Each row was made from one small tree. Brackets hold a mark, then the marks that hang from it, in the order of their numbers. Every link used is in the known rows. Write each row's tree.
Known rows
[Z69 Z148]: [-37 -11  -7  16 -28  -6   5  11  -5 -15  -2  12  12  17 -12   5  -1   8
  10   7  15 -26 -13   5]
[Z513 [Z264 [Z84 Z220 Z716]]]: [-13  -1 -32  13 -14 -12  10   6 -22 -28  -8   6  19  43  -1 -22 -20   0
   2 -33  46 -12 -67  31]
[Z138 [Z264 [Z84 Z220] [Z578 Z867]]]: [-26  -5  24 -10   8  14  -3  19 -55 -36 -11   9   0  40 -15  -5 -13 -18
   7 -44  35   7 -76  24]
[Z138 [Z264 [Z84 Z220]]]: [-28  -6  -9   8  -7  -4  12  18 -40 -36 -13   7  11  43  -7  -1 -23  -8
   2 -21  22  -3 -56  17]
[Z578 Z264]: [-24 -13  -3  11  -7   0  10  17 -15 -21  -8   8  12  10 -14  -7 -15   0
  11  -1  28   4 -34   1]
[Z84 [Z220 [Z69 Z148]] Z264 Z716]: [-30  28  -8  -5 -14 -23  10  13 -30   4  -3   7   8  43  17   6 -41   1
 -10  -9  31 -43 -41  12]
[Z867 [Z578 [Z264 [Z84 Z716] Z513]]]: [ -3 -16  12  22  -9   3 -10  21 -58 -16 -22  -2  38  11 -14 -12 -25  -7
   0 -33  61   0 -60   9]
[Z513 Z264]: [ -6 -17 -27  19 -17  -8  19   0   9 -26  -8   5   9  28 -18  -9  -6   8
  13   2  18   0 -38  18]
[Z84 [Z220 Z69] [Z264 Z513 Z578]]: [ -8  25  26  -4  -9  -9  14  20 -74 -18  -8  11   1  35  -5  -7 -18   3
  -1 -29  33   9 -44  25]
[Z264 [Z84 Z220 Z716] [Z578 Z867]]: [-25   3  17  -8   7   6 -11  13 -52 -22  -7  13   4  28 -11 -17  -9 -17
   1 -49  51  -5 -68  28]
[Z84 Z220 [Z264 Z513] Z716]: [-31  19 -13  19 -18 -15   3  11 -56  -8  -4   9  19  32  -3  -2 -27  -3
 -11 -21  37 -15 -50  28]
[Z867 [Z578 [Z264 Z84 Z513]]]: [ -5 -26  25  21 -15   4   1  26 -67 -26 -17  -1  31   1 -20 -11 -20  -4
   9 -26  51  16 -54   7]
[Z84 Z264 Z716]: [-20   1 -39  18   3 -12  -6   6  -6 -10 -16  10  14  26  -8   6 -26  -7
 -13  -1  25 -23 -45  21]
[Z220 Z69 Z84]: [ 33  -7   4 -12  -8 -13  38   4  -6  -8 -22   1   4  30 -13   2 -27   6
   4  -4  10 -13 -26   4]
[Z138 [Z264 [Z84 Z220] Z578]]: [-27   2  -2   2   5   6  -6  22 -49 -44 -14  13   3  48 -10  -7  -7  -7
   4 -40  28   5 -62  27]
[Z264 Z513]: [-14 -11   1  21 -27  -3  14  10 -32 -19  -8   6  19  14 -27  -5  -1   4
   9   1  19   3 -18  10]
[Z69 Z148 [Z220 [Z84 [Z264 Z578]]]]: [ -2  -9  -4   1  -5   1 -10  27 -30 -22  -3  20   5  38  -5  18  -9  14
  -2 -40  48 -29 -55  36]
[Z867 [Z578 [Z264 Z513]]]: [-20 -20  27  23 -20   3   6  19 -50 -15  -9  -6  24   2 -23  -5 -22   2
   9 -12  39  12 -38   2]
[Z138 Z264]: [-23 -12 -18  16  -7   0   9   8   1 -27 -16   2   9  40 -21   9 -15  -5
   3   7   5  -9 -34   6]
[Z220 [Z69 Z148] [Z84 Z716]]: [ 20   7  -7 -11 -20 -13  21   2   2   7 -20   1  15  42   1   7 -29   8
  -4 -13  25 -51 -26   1]
[Z84 Z220 Z716]: [-42   8 -17  10 -12 -15   7   3 -21 -11   0   5   7  32  -6  -7 -21  -2
  -4 -11  23 -21 -32  16]
[Z716 [Z84 Z220 Z264]]: [-64   1  -7  16  -7 -13  11  17 -54 -19   2  -1   5  37 -11  -3 -12 -16
  -1 -13  15  -2 -45  34]
[Z264 Z84 [Z578 Z867]]: [ -8 -19  24  -5   8  14  -7  16 -37 -32 -16  18   5  14 -24 -11   5 -13
  10 -30  36  11 -56  21]
[Z513 [Z264 [Z84 Z220 Z716] Z578]]: [-11   7 -23   6  -4  -2  -6  10 -31 -35 -10  13  12  47  -3 -26  -4   1
   2 -54  53  -4 -73  40]
[Z578 [Z264 [Z84 Z220] Z513] Z867]: [-21  -8  49   0 -18   7  14  28 -87 -20   0   6  21   6 -14 -19 -23 -13
  15 -38  63  19 -71   9]
[Z513 [Z264 Z84 Z578]]: [  6 -15 -19  11  -3   5   0  12 -18 -47 -18  17  13  31 -16 -21  10   5
  13 -34  39  13 -60  34]
[Z578 Z264 Z867]: [-22 -18  27   0  -2   5  10  15 -20 -13  -3   5   8   0 -19  -5 -21 -11
  14  -2  35   6 -49  -3]
[Z716 Z84]: [-43 -17  -8  20 -11  -1  10  10 -23 -24  -6  -3  13  28 -28  -9   9 -14
   9   3   8  -1 -20  18]

Which tree is each row?
[-32  11  19  -7 -29 -16  27  13 -31  -6   5   6   2  30   4  -2 -21  10
   8   0  17 -25 -12   1]
[Z84 [Z220 [Z69 Z148]]]
[ 21  -3  25  -3  -1   8   4  13 -54 -11 -20  10   8  24 -23   5 -11  -6
   1 -43  39   5 -70  31]
[Z220 [Z84 [Z264 Z513 [Z578 Z867]]]]
[ -8  28   2   3 -13 -19  20  11 -56  -1  -9   3  15  41   2  -5 -40  -3
 -12 -17  38 -16 -45  17]
[Z84 [Z220 Z69] [Z264 Z513] Z716]
[  2 -15  37   3  -7  18  -5  19 -64 -30 -16  15  17  12 -30 -14  10 -12
  13 -37  45  18 -54  22]
[Z264 Z84 Z513 [Z578 Z867]]
[-38   4  20  -3 -14 -12  33  12 -49 -15   0 -10   3  42 -12 -15 -13 -13
   8  -4  11   0 -20  14]
[Z716 [Z84 [Z220 Z69]]]
[-20   6  -4  15 -23  -6   5  14 -64 -19  -8   8  28  29  -8 -18 -14  -5
  -1 -34  46  -9 -47  22]
[Z264 [Z84 Z220 Z716] Z513]
[ 19  -2   8 -11 -23 -12  32   8  -7  -1 -16   5   8  34  -4   8 -22  13
   7  -6  14 -33 -20   1]
[Z220 [Z69 Z148] Z84]
[-41  -4 -10  15   8   5 -13  18 -39 -32 -12   7   6  38 -21  -5  12 -16
   0 -19  18   7 -43  38]
[Z716 [Z84 [Z264 Z578]]]
[-13 -13  39   8 -17  11  12  18 -46 -12  -4   2  20   1 -25  -8 -15  -9
  17 -11  45  12 -48  -2]
[Z578 [Z264 Z513] Z867]
[ -9  -8  37   5 -12  15  -1  10 -46 -20  -8  10   9  13 -33  -8   9  -6
  13 -22  32  13 -38  16]
[Z264 Z513 [Z578 Z867]]
[ 10  -7  12 -10  13   4   0  10 -27 -12 -19  13  -4  23 -17   9 -16  -8
  -2 -34  26  -3 -71  31]
[Z220 [Z84 [Z264 [Z578 Z867]]]]
[-31  -4  31  12  -4  16 -10  19 -70 -21  -9   0  14  28 -33  -5  12 -25
   6 -30  33  16 -58  37]
[Z716 [Z84 [Z264 Z513 [Z578 Z867]]]]
[-19  10 -12  17 -18   0   3  16 -57 -26 -16   0  29  52  -9  -8 -25 -10
  -4 -34  41 -13 -61  19]
[Z138 [Z264 [Z84 Z220 Z716] Z513]]
[ -3   8  22 -16   1  -5  14  21 -58 -32 -13  15  -1  35  -5 -20  -9  -1
   7 -34  33   9 -41  18]
[Z264 [Z84 [Z220 Z69]] Z578]
[-32  19   8  -5 -18 -21  21  18 -38  -4   1   9   1  34  11   8 -34   6
  -3  -2  23 -27 -34  10]
[Z84 [Z220 [Z69 Z148]] Z264]
[ 11   1 -39   6   4 -15   6   3  -6  -4 -23   8  14  34  -5  12 -34  -3
 -16 -20  25 -32 -58  26]
[Z220 [Z84 Z264 Z716]]
[-26   9 -10   1   1  -1 -12  15 -48 -30 -10  17   9  36  -5 -18  -3  -5
  -3 -47  43  -7 -54  31]
[Z264 [Z84 Z220 Z716] Z578]
[-54   8  24  -2 -29 -11  26  16 -45 -10   7  -6   8  44  -4  -8  -7  -6
  10  -6  17 -22 -15   8]
[Z716 [Z84 [Z220 [Z69 Z148]]]]
[-61  10   0  10   3  -2  -5  20 -63 -29  -1   6  -1  43 -12 -10   4 -15
  -1 -33  21   6 -51  43]
[Z716 [Z84 Z220 [Z264 Z578]]]
[ -8 -15  10   0   8   9  -4  17 -29 -15 -15   7  23  10 -12 -12 -25 -22
   6 -25  59  -7 -73   5]
[Z578 [Z264 [Z84 Z716]] Z867]
[  4 -12  28   3  -2  25  -7  19 -56 -37 -24   7  19  33 -31  -4   1 -18
   9 -36  38  13 -68  18]
[Z138 [Z264 Z84 Z513 [Z578 Z867]]]
[-11  -1  26   7  -3  10  -6  15 -53 -17 -11  13   9  16 -24   1  -4  -9
   3 -24  36  11 -57  27]
[Z84 [Z264 Z513 [Z578 Z867]]]
[ 14  -3 -24   2  13   0 -13  17 -24 -19 -14  15   9  44  -9  11 -18   2
 -16 -46  55 -26 -67  42]
[Z69 [Z220 [Z84 [Z264 Z578] Z716]]]
[-51  15  13   0 -18 -15  19  21 -54  -8   2  -3   7  44   5   1 -19  -9
   0  -8  20 -23 -34  18]
[Z716 [Z84 [Z220 [Z69 Z148]] Z264]]
[ 18   7 -26  15 -13 -10   8   6 -31  -3 -24   5  26  35 -11   7 -28   0
 -13 -27  35 -25 -56  27]
[Z220 [Z84 [Z264 Z513] Z716]]
[ 10 -12  -6   1   8  13 -11   3 -12 -30 -20  10  14  33 -18 -20  -1 -11
   6 -43  55  -3 -80  33]
[Z513 [Z264 [Z84 Z716] [Z578 Z867]]]
[  4   2  -7  15  -9  10 -17  16 -49 -30 -22  16  28  28 -20 -18  10  -6
   0 -42  49  -1 -45  27]
[Z264 [Z84 Z716] Z513 Z578]
[ 10 -21   9   0   2  12  -1   9 -22 -38 -16  12   8  26 -23 -20   5  -7
  16 -35  45  14 -75  30]
[Z513 [Z264 Z84 [Z578 Z867]]]
[ -9   8  12   7   2  10 -17   9 -46  -9 -15  11  14  24 -20   0  -9 -15
  -6 -32  45  -4 -64  29]
[Z84 [Z264 Z513 [Z578 Z867]] Z716]
[-32  16  10  12 -13  -4  -2  21 -73 -24  -1  16   6  28 -11  -6  -6   2
  -1 -35  32  11 -49  35]
[Z84 Z220 [Z264 Z513 Z578]]
[-26 -15  37  15 -20  -3   7  29 -90 -23  -6  -3  25   8 -10 -15 -28  -2
   9 -40  57  17 -60  12]
[Z867 [Z578 [Z264 [Z84 Z220] Z513]]]
[ 20  -6 -19  15 -11  -5   3  17 -41  -8 -11   6  27  39 -14  11 -30   3
 -14 -32  57 -27 -60  32]
[Z69 [Z220 [Z84 [Z264 Z513] Z716]]]
[  7  15  13  -1 -19 -12  21  15 -65 -14 -14   4  24  37  -4 -19 -26  -4
  -2 -28  47  -9 -40  12]
[Z264 [Z84 [Z220 Z69] Z716] Z513]
[ -3 -14 -17   7 -21  -4   1  13  -4  -5   0   8  19  39  -7  12 -18  11
  -3 -26  51 -53 -37  17]
[Z69 Z148 [Z220 [Z84 Z716]]]
[ -5  13   9 -12   1  -9  17  23 -50 -15 -12   5  17  30   9 -21 -41 -10
   0 -30  55  -9 -59   3]
[Z578 [Z264 [Z84 [Z220 Z69] Z716]]]
[-18  14   2  -8 -19 -14  13  16 -37  -8  -7   9  18  40  11  -9 -26  -1
  -2 -23  42 -37 -37   8]
[Z264 [Z84 [Z220 [Z69 Z148]] Z716]]
[-53  14  13  17 -13   2  -5  24 -88 -27   0   3  11  41 -17 -11  10 -14
   2 -40  30  14 -49  45]
[Z716 [Z84 Z220 [Z264 Z513 Z578]]]
